In the rows, zero is written as 128.
Known rows, with every step that occurs:
simunu > keput: [150 114  91 128 142 134 123 154 115 101 139 123 108 130  98 112  86 126
 114 118 121 136 130 123  97 124 130 124 157 129 123 115 158]
bebuk > fovadot > pumov > vimu: [130 108 107  97 110 154 146  42 126 100 120 126 156 158  80 125 161 119
 125 144 127 149 148 125 169  72 122 121 100 127 155 107 159]
keput > simunu: [106 102 116 125 168 162 145 151  92  98 135 132 130 119 122 150  82 154
 114 131 128 135 119 106 129  85 106  88 130 124 138 148 138]
keput > simunu > pumov > vimu: [ 96 113 109 119 125 190 165 110 100 118 105 132 115 112  93 174 118 161
 151 128 105 137 119 140 158  87 126  86 123 123 148 146 154]
mubot > tulak: [138  88 104 139 186 151 136 142 120  83 105 138 159 121 117 113 114 137
 115 111 129 135 125 134 138 108  91 122 123 120 146 129 127]
fovadot > pumov > vimu: [149 103 109 127 104 166 140  78 117  87  98 109 141 134  87 123 152 118
 143 133 128 139 148 127 168  87 133 129 121 117 148 105 157]
fogigi > mubot > tulak: [146  80 114 135 201 146 132 164 112  75 111 143 155 115  87 114 126 128
  95 106 140 141 121 135 176  97  54 132 132 126 147 154 139]
vimu > budas > fogigi > mubot > fovadot: [135  84  95  97 133 152 116 137  96  46 167 126 127 105 112  87 131 108
  68 133 179  69 130 156 206  67 123  89 158 120 127 116 100]
keput > simunu > pumov > nagug > bebuk > fovadot: [ 67 125  72  51 187 154 178 107 103  98 178 176 149 127 113 173  85 160
 148  81 101 165 105 102 169  70 138 120 135 130 171 140 159]
nagug > pumov > fovadot: [104 112  87  92 160 165 149 137  88 104 142 127 122 130 129 122 152 107
 157 142 121 143 144 102 127  88 122 138 121 137 113 106 162]
nagug > pumov > vimu: [126 100  96  99 125 181 152 118 112  99 101 116 106 114 106 125 176 102
 166 134 132 148 131 120 147 107 110 128 127 127 122  98 147]
fogigi > mubot: [137  98 114 129 166 154 138 167  95  93 134 130 121 119  80 127 125 129
 115 117 141 133 116 125 176 110  76 149 143 133 136 140 148]
tulak > mubot > fovadot: [119  73 138 128 130 146 116 138 104  87 141 133 136 108 117 104 137 128
  93 121 136 111 122 125 167  88 113  93 155 103 130 131 121]
nagug > bebuk > fovadot > pumov > vimu: [105 107 103  69 139 156 160  54 142  72 106 133 151 145  82 134 165 115
 155 116 128 141 140 120 183  59 141 135 114 111 167  91 174]
fovadot > pumov: [132 104  90 139 124 147 140 107 107  88 114 112 156 136 103 118 102 125
 122 113 127 136 139 113 152  86 125 144 135 120 146 103 157]
mubot > fovadot: [137 100 113 125 147 130 127 115 104  95 150 157 145 125 114 110 108 142
 115 116 140 110 134 131 138  86 120  99 148 124 125 109 117]
mubot > tulak > nisum > fogigi: [147  42 134 159 152 166 119 142 137 140 128 127 158 111 129 126  95 152
 102  92  96 155 114 126 130 111 102  76  90 114 171 142 137]
budas > fogigi: [115  80  79 112 131 153 140 164 111 101 129 107 127 100 122 105 122 121
 125 127 143 109 118 125 155  96 134 137 131 125 137 100 124]
vimu > pumov: [141 105 113 157 148 166 131 118  97 119 146 121 176 133 104 141 105 126
 125 139 116 120 126 111 146 103 105 111 143 108 117 110 153]
fogigi > budas: [138  73 114 142 159 159 146 160  89  85 121 108 147 114  96 117 123 136
 125 123 147 131 136 122 150 121  99 122 141 126 147 108 136]
mubot > tulak > nisum: [136  69 105 147 160 145 130 147 129 115 104 142 146 120 120 116 103 145
 117  91 118 162 129 135 129 119 115 110 110 118 149 131 147]
fovadot > pumov > vimu > mubot > tulak: [184  77 113 146 162 184 127  69 108  75  61 106 181 134  82  94 183 107
 144 131 126 172 137 123 178  71 105 125 120 112 149 129 141]
nisum > tulak: [119 104 121 120 140 155 144 169 123  97 134 134 133 121 115 144  78 162
 114 136 133 102 128 112 162 128  97 108 104 135 145 116 141]
pumov > vimu: [136  98 126 121 126 168 148 114 117 104 115 128 118 121  94 137 162 137
 145 137 136 127 131 133 155 114 120 116 125 125 142 118 142]
vimu > mubot > fogigi: [154  86 109 125 202 165 140 157 102  94 114 110 161 120 112 124 174 128
 152 104 135 132 106 129 159  84  57 135 132 134 110 126 130]
simunu > pumov > fovadot: [ 81 119  87 119 145 158 158 128  96 124 145 155 125 127 100 149 126 159
 159 127  99 127 130 139 152 100 158 130 119 138 134 115 161]
bebuk > fovadot > pumov > vimu > keput: [164 103  96 120 111 134 135  37  88  98 131 107 169 158  65 113 190 142
 131 153 123 151 140 135 159  78 101 108 117 127 124  94 160]
pumov > nagug > bebuk: [135 103  95  88 184 148 163 147 107  71 168 145 135 111 126 135 120 138
 157  75 131 142 118  91 162 107 142 163 160 121 158 115 145]
fovadot > pumov > nagug: [162 108  80 118 120 141 145  97  93  89 163 123 159 137 115 121 101 121
 119  99 124 162 138  93 165 104 144 160 146 125 154 115 144]
vimu > keput > simunu > pumov > nagug > bebuk: [120 116  68 112 185 157 174 142  64  91 168 136 147 100 112 162  98 184
 172  69  93 152  93 106 155  87 124 122 181 124 135 137 158]
tulak > mubot: [109  72 130 137 132 168 133 176 100  91 124 116 118 110 110 125 145 124
 112 127 130 130 112 112 165 114 111 124 139 100 136 132 145]
simunu > pumov > nagug: [127 115  68 116 134 152 161 129  91 134 166 155 133 123 108 144  98 158
 145  85  96 153 115 121 166 131 141 156 147 135 144 124 143]
tulak > nisum > fogigi > mubot > fovadot > pumov > vimu: [177  57 152 133  77 163 107  60 127 133 149 113 145 120  75 118 125 128
 102 109 101 147 139 140 199  51 102  63 108 113 172 132 144]
pumov > vimu > keput > simunu: [157  94 130 137 152 160 146 114  71 100 129 106 136 116  95 144 156 166
 139 154 124 138 112 122 125  87  91  67 135 122 118 141 145]
fogigi > mubot > fovadot: [143  98 121 117 167 138 123 134  97  91 152 150 137 121  87 107 115 131
  97 111 145 116 130 140 173  76  84 112 163 128 128 132 121]
budas > fogigi > mubot > fovadot > pumov > vimu > keput: [198  81  91 120  96 134 117  76  74  80 138  72 159 107  67  72 179 111
 114 142 146 108 138 158 216  30  98 102 161 117 124 104 123]
budas > fogigi > mubot > fovadot: [142  78  94 102 143 140 117 147  95  86 152 118 132  94 102  91 118 116
  93 117 150  96 127 143 198  52 103 124 153 126 137 121 104]
simunu > pumov: [ 99 106  74 137 130 161 159 141 103 133 117 145 123 120  94 143 103 160
 147 100 109 133 112 145 154 120 124 143 145 134 135 110 151]

Rows:
[120 109 107  84 158 151 151  45  97  67 130 109 169 137  87 142 153 139
 153 137 119 149 126 109 160  29 103  77 129 111 147 116 178] | nagug > bebuk > fovadot > pumov > vimu > keput > simunu
[ 93 114  82  82 161 145 154  83 135  68 127 138 166 145 101 126 115 121
 136 100 134 144 133 107 173  55 131 151 128 114 163  84 174] | nagug > bebuk > fovadot > pumov
[135  85 107  98 120 193 139 141 104  50 142 103  96 103  88 111 194 100
 113 156 180  89 128 155 215  97 126 106 135 117 149 121 124] | pumov > vimu > budas > fogigi > mubot
[142 105 110 152 173 145 142 141  63  97 149 114 147 116 109 138 112 172
 117 138 122 136 102 109 114  83  83  78 152 125 105 140 144] | vimu > keput > simunu
[134  56  89 119 148 165 119 175 121  66 133 117 130 106 116  98 127 110
  78 106 159 125 122 156 187  98 120 104 125 110 159 138 129] | vimu > budas > fogigi > mubot > tulak > nisum
[177  98  92  94 181 146 135  70  91  64 155 137 182 133 111  93 128 112
 157  77 135 156 130  91 193  44 153 149 184 116 146 101 133] | vimu > mubot > fovadot > pumov > nagug > bebuk
[147 109  76  95 155 144 158 107 117  58 154 127 158 127 116 128 108 120
 150  70 127 151 138  83 178  79 155 173 163 113 173  97 159] | fovadot > pumov > nagug > bebuk
[130  81  83 110 140 160 131 182  97  94 140  98 123  95  98 105 131 111
 111 128 145 115 115 132 195  82  95 152 140 125 140 130 132] | budas > fogigi > mubot
[150  48 141 156 143 178 134 152  95 118 140  96 158 103 105 120 119 141
 114 121 125 128 123 113 148 113  82  87 118 121 163 117 128] | nisum > fogigi > budas
[147 105  89 148 112 167 155 106  79 128 117 112 122 114  71 139 177 176
 170 127 107 134 110 161 156 124 110 120 145 130 111 106 156] | simunu > pumov > vimu > keput
[161  19 139 171 154 177 122 155 118 131 123 105 176 103 117 113  99 151
 103  95 111 159 128 129 139 113  88  63  94 113 182 135 136] | mubot > tulak > nisum > fogigi > budas
[161  61 132 146 103 150 107  92 117 136 166 117 155 126  94 111  73 132
  80  90 102 143 128 129 189  50  95  81 124 112 166 124 140] | tulak > nisum > fogigi > mubot > fovadot > pumov
[141  68  86 120 181 150 125 181 107  77 109 111 153  90 103  96 132 110
  91 116 150 123 115 141 194  76  77 143 131 123 155 143 120] | budas > fogigi > mubot > tulak
[141 116  76  83 126 123 144  60  97 106 184 142 177 163 107 123 105 122
 107 107 119 170 141  96 165  91 132 145 116 132 157 113 146] | bebuk > fovadot > pumov > nagug
[170 102 127 116 117 146 127  66 104  82 122 121 146 133  65 108 149 113
 108 127 140 130 152 145 211  45  95 111 145 119 149 125 136] | fogigi > mubot > fovadot > pumov > vimu
[123 110  85 106 127 140 140  67 114  94 137 130 165 159  98 117 108 126
 106 130 127 151 138 117 157  75 117 130 112 130 144  98 159] | bebuk > fovadot > pumov
[145  54 139 149 130 172 124 164 120 155 168 118 120 110  92 137 101 141
 108 102 105 155 104 124 167 105  85  99 109 126 152 140 156] | tulak > nisum > fogigi > mubot
[151  96  98  92  72 164 123  53 116  46 131 106 141 120 116  80 160  98
 102 150 168  77 160 147 201  47 183  71 137 102 151  83 106] | mubot > fovadot > pumov > vimu > budas > fogigi
[172  97 117 138 124 184 140  72  99  93  90  98 146 138  78 108 187 109
 164 140 126 160 135 116 178  76 126 135 132 124 132 111 151] | fovadot > pumov > vimu > mubot
[138  67 110 142 176 147 127 166 126 102 117 141 136 119  92 118 106 137
 102  89 126 163 119 144 165 108  77 125 123 123 155 153 152] | fogigi > mubot > tulak > nisum
[ 84 122  62  60 169 149 175 106 115 108 175 175 142 131 102 149 113 156
 162  68 103 157 112 120 183 103 149 170 139 133 159 106 161] | simunu > pumov > nagug > bebuk > fovadot
[156  64 140 156 189 167 121 153 111 105 132 123 169 106  98 121 118 130
  76 103 119 138 102 135 175  87  37 102 108 118 165 166 127] | nisum > fogigi > mubot > tulak
[127  92  90  72  98 173 137  68 117  51 150 103 134 137  71 103 192  80
  88 164 171 115 145 149 235  56 127 103 109 118 163 106 142] | bebuk > fovadot > pumov > vimu > budas > fogigi > mubot
[133  70 120 100  62 175 105  77 107  33 128  87 136 113 116  78 188  84
  78 154 162  82 149 147 228  48 169  61 135  80 155  99 109] | tulak > mubot > fovadot > pumov > vimu > budas > fogigi
[135  83  87  86 153 202 135 141 105  36  96  99 123  92 107  89 204  59
 107 140 173 117 132 161 205  83  96 107 127 106 145 125 118] | nagug > pumov > vimu > budas > fogigi > mubot > tulak
[125  87  82  74 117 206 147 147  98  53 122  90  90  95 105 105 208  65
 124 150 178 107 124 144 210  89 112 120 137 117 131 110 128] | nagug > pumov > vimu > budas > fogigi > mubot
[169  81 101  93  95 150 120  82 106  76 123  92 144 104  79  87 160  92
 106 132 147 112 151 150 231  29 122 110 138 113 154 110 117] | budas > fogigi > mubot > fovadot > pumov > vimu
[163 104 122 116  97 144 125  46 119  79 113 124 154 137  92 107 145 127
 127 130 133 118 156 141 171  59 136  94 131 115 146  97 128] | mubot > fovadot > pumov > vimu
[145  92  80 110 112 153 116 101  90  36 154 110 145 118 105  77 115  91
  68 128 179  79 143 146 222  42 133 100 156 111 142 106 112] | vimu > budas > fogigi > mubot > fovadot > pumov
[147  86 110  88 199 178 140  44 136  59  72 135 195 147  77  98 197 106
 158 113 133 173 130 123 189  39 111 132 112 112 163 112 158] | nagug > bebuk > fovadot > pumov > vimu > mubot > tulak
[103 115  92 145 166 149 154 123  45 118 167 131 148 122  95 158 118 187
 147 146  85 140 117 123 125  72 125  78 137 133 109 145 165] | vimu > keput > simunu > pumov > fovadot
[138  48  87 121 161 154 118 184 126 106 113 113 136  93 108 102 110 118
  93  95 132 153 118 142 184  90  99 128 120 124 162 141 138] | budas > fogigi > mubot > tulak > nisum
[142  78 145 123  80 154 117  70 110  78 114 109 146 125  94 102 173 109
 106 135 130 125 148 127 201  57 129  86 132  93 149 121 133] | tulak > mubot > fovadot > pumov > vimu
[173  91 104 137 143 145 117  73  90  91 117 125 174 142  95  83 128 116
 124 115 134 138 132 116 165  47 123 121 156 121 118 102 124] | vimu > mubot > fovadot > pumov
[126  74 124 126 183 212 163 140  71 103  81  93 158 100  77 155 176 150
 183 119 118 147 114 146 187  66  55  75 129 125 143 156 142] | keput > simunu > pumov > vimu > mubot > fogigi > budas
[150  86 122  88 119 170 120 106 108  52 161 119 115 106  92  93 183 103
  97 150 181  66 138 167 222  66 132  77 143 120 141 120  97] | pumov > vimu > budas > fogigi > mubot > fovadot
[186  64 124 130 162 186 147 106  90  72  72  59 185 127  78 109 212 111
 167 125 138 148 145 133 195  65  61 115 129 119 141 110 139] | fovadot > pumov > vimu > mubot > fogigi > budas
[111  89  84 119 124 173 138 157 106  57 151 113 121 107 131 103 132 113
 110 135 168  83 126 136 165 101 161 107 138 112 138 102 119] | vimu > budas > fogigi
